What can hang from each mark:
W: L
A: K U
L: W
M: F W X
X: L M
Y: F K
K: A Y
F: M Y

Every row comes from one small tree of marks. The marks that hang from a mark follow it in brackets, in alphabetical order. Every link used is in the known rows. Which tree was each row made from?
(in the rows, 128 means zero)
Known rows:
A{K{Y} U}: [116 139 151 131 127 154 146 124 101 156 127 130 143 145 121  76  89 124
 125 142 103 129 137 117 110]
A{K{Y{F}} U}: [ 94 134 168  82 128 144 140 114 103 159 122 121 128 155 115  71  85 108
 118 154  96 137 143 148 106]
F{M{W{L}}}: [107 128 139 160 123 130 197 111 185  65 131 119  86 156 118 124 135 104
 130 104 131 128 120 112 125]
X{L{W}}: [121 151 137 157 116 182 156 111 126  57 115 149 136 114 109 135 116 135
 130 131 127 139 141 145 122]
K{A Y{F}}: [119 120 125 101 132 110 123 128 108 177 123 128 155 148 120  80 121 118
 112 150 116 137 123 143 122]
M{W X}: [124 131 115 172 126 141 149 134 141 106 117 115 114 172 152 117 127 110
 119 151 117 130 124 151 127]
X{L}: [122 151 122 155 120 155 153 131 109  79 139 127 131 135 127 123 129 131
 129 137 126 127 124 137 121]
F{M}: [111 140 143 124 119 138 122 110 131  88 133 109 132 154 113 125 146 134
 132 117 132 122 132 128 126]
X{L M{W}}: [103 149 118 201 111 150 157 135 143  12 144 114 105 151 127 115 139 118
 127 141 126 127 129 124 117]
K{A{U}}: [146 162 126 105 124 144 123 136 109 169 129 162 158 142 123 120 100 132
 126 148 123 118 129 115 125]
M{F{Y} W X{L}}: [128 158  83 212 118 182 137 134 142  90 139  90 115 147 157 116 124 101
 117 187 114 121 117 209 113]
M{W}: [128 130 128 179 128 138 138 131 176 114 124 130 119 136 132 123 128  98
 124 118 126 131 130 118 127]
M{F{Y} X{L}}: [128 155  81 164 118 172 128 131  95 104 143  87 126 138 152 119 125 128
 122 199 116 118 116 219 114]
F{M Y{K}}: [118 139 124 144 112 145  75  90 144 127 141 110 133 115 120 135 142 107
 130 118 117 118 142 122 121]
M{F X}: [127 129  94 158 127 137 153 134 113 118 122 102 115 181 156 120 125 128
 117 186 114 127 116 210 127]
K{Y{F{M}}}: [ 71 131 146  95 126 126 127 102 124 106 130 100 127 166 106  79 143 118
 119 124 119 133 130 151 116]
F{M Y}: [119 144 136 102 118 146  75 103 134 121 142  97 138 105 108 130 142 132
 134 121 137 113 136 131 118]
W{L}: [124 114 125 115 132 109 193 128 133 118 129 134  93 123 131 133 117 126
 130 125 130 132 115 122 129]
L{W}: [126 126 144 130 124 155 130 108 142 106 104 149 132 106 110 142 113 133
 129 123 131 140 146 137 129]
M{F W{L} X}: [122 117  93 195 130 130 231 136 164  95 119 111  71 181 163 121 114  99
 116 174 113 133 106 192 127]
X{L{W} M{F}}: [106 145 113 189 108 170 165 114 129   4 124 120 107 134 114 134 124 141
 125 173 124 134 141 191 120]
A{U}: [117 161 135 103 126 151 133 129 118 138 131 154 129 134 126 124 104 126
 130 132 123 120 130 124 123]
K{A{U} Y{F{M}}}: [ 91 165 146  72 120 143 123 111 105 147 131 135 158 181 103  70 114 121
 117 142 115 122 130 139 114]
F{M{W} Y}: [118 146 139 151 117 157  83 106 179 109 139 100 130 114 112 124 142 104
 131 110 136 117 139 121 117]
Y{F}: [105 123 141  78 129 120 120 118 129 132 124 120 114 142 123 125 125 111
 121 143 121 136 134 158 126]
F{Y{K}}: [136 127 111 147 122 133  81 109 139 167 138 130 130  89 134 140 125 102
 127 128 114 124 137 120 124]
Y{F{M{W}} K}: [ 87 134 145 165 114 137 124  89 195  81 123 118 104 181 121 120 140  64
 117 119 102 138 143 140 124]
K{Y{F{M{W}}}}: [ 71 132 149 144 125 137 133 107 170  93 124 104 117 174 109  74 142  91
 115 114 117 136 131 142 115]

Which tree is each row?
[105 148  96 187 112 144 162 134 115  28 148  98 106 158 132 120 139 136
 125 176 122 124 123 181 118] => X{L M{F}}
[147 159 116 145 118 142 124 124 120 173 129 176 154 151 134 126  98 108
 121 145 104 122 132 107 128] => Y{K{A{U}}}
[108 143 128 167 115 153 142 116 145  65 121  97 118 200 138 112 145 116
 123 141 121 123 128 153 123] => F{M{W X}}
[116 142 111 187 110 157  95  97 156 104 130  97 120 161 141 122 140  91
 123 141 107 120 137 145 119] => F{M{W X} Y{K}}
[106 166 142  90 109 143 113  95 126 136 128 148 145 191 114 116 113  99
 118 149 100 125 143 138 124] => Y{F{M} K{A{U}}}
[120 154  87 234 119 175 186 140 143  55 129 104 108 196 159 109 126 102
 115 186 110 129 114 207 119] => M{F W X{L}}
[126 153 128  96 119 133 119 112 121 176 125 168 139 162 129 119  94  92
 114 157  97 131 139 137 126] => Y{F K{A{U}}}
[158 161  90 157 118 155  88 118 138 208 141 151 150 117 140 130  94  95
 118 173 104 113 132 155 120] => M{F{Y{K{A{U}}}}}
[132 157 117 127 129 141 134 139  97 184 130 160 168 143 122  79 101 133
 120 140 117 120 121 107 118] => K{A{U} Y}
[ 89 131 145 114 114 128 118  87 146  95 128 115 113 174 116 125 141  94
 120 129 105 134 143 150 125] => Y{F{M} K}
[105 101 158 108 130 123 137 111 112 150 121  97 128 148 119  74 109 110
 117 152 100 146 141 152 113] => A{K{Y{F}}}
[106 110 101 194 125 109 213 134 185  52 135 110  56 152 139 126 124 104
 122 155 123 130 115 157 125] => X{M{F W{L}}}
[138 134 104 189 129 152 103 126 194 147 135 107 115 104 137 129 122  86
 121 147 126 123 128 164 119] => M{F{Y} W}
[130 121  86 174 130 136 180 129 166 130 130  98  79 133 159 126 112  95
 118 176 118 124 108 192 120] => M{F{Y} W{L} X}
[121 117 113 159 130 126 217 134 148  97 117 121  82 165 154 122 116 109
 121 148 119 133 111 146 128] => M{W{L} X}
[118 150 123 152 113 185 166 114  93  47 107 132 134 150 129 129 115 147
 125 166 120 138 136 179 122] => M{X{L{W}}}
[169 128  81 184 121 135  87 117 149 198 139 127 149 114 142 134 118  97
 117 171 110 122 129 159 126] => M{F{Y{K{A}}}}
[109 151 132  77 130 134 128 129  99 187 127 155 156 155 117  75  98 117
 113 154 111 129 127 137 116] => K{A{U} Y{F}}
[138 174 122 120 107 159  70  98 124 168 143 144 163 129 115 126 114 112
 128 136 113 107 141 110 118] => F{M Y{K{A{U}}}}
[110 164 106 166 102 175 110  97  91  69 145  93 133 161 138 122 143 122
 127 159 106 116 130 164 114] => F{M{X{L}} Y{K}}
[121 127  98 138 120 124  88 126 129 113 149  88 108 103 130 131 135 130
 126 169 129 116 132 175 119] => X{M{F{Y}}}
[101 166 124 195 108 179 166 119 128  17 131  96 121 205 136 106 147 118
 125 151 118 123 123 162 117] => F{M{W X{L}}}
[108 171 116 174 107 186 119 112 129  51 142  84 129 157 131 112 144 117
 127 153 124 115 127 162 110] => F{M{W X{L}} Y}
[122 152  87 187 119 164 178 137  94  68 133 101 118 187 156 115 127 131
 118 196 110 126 111 218 120] => M{F X{L}}
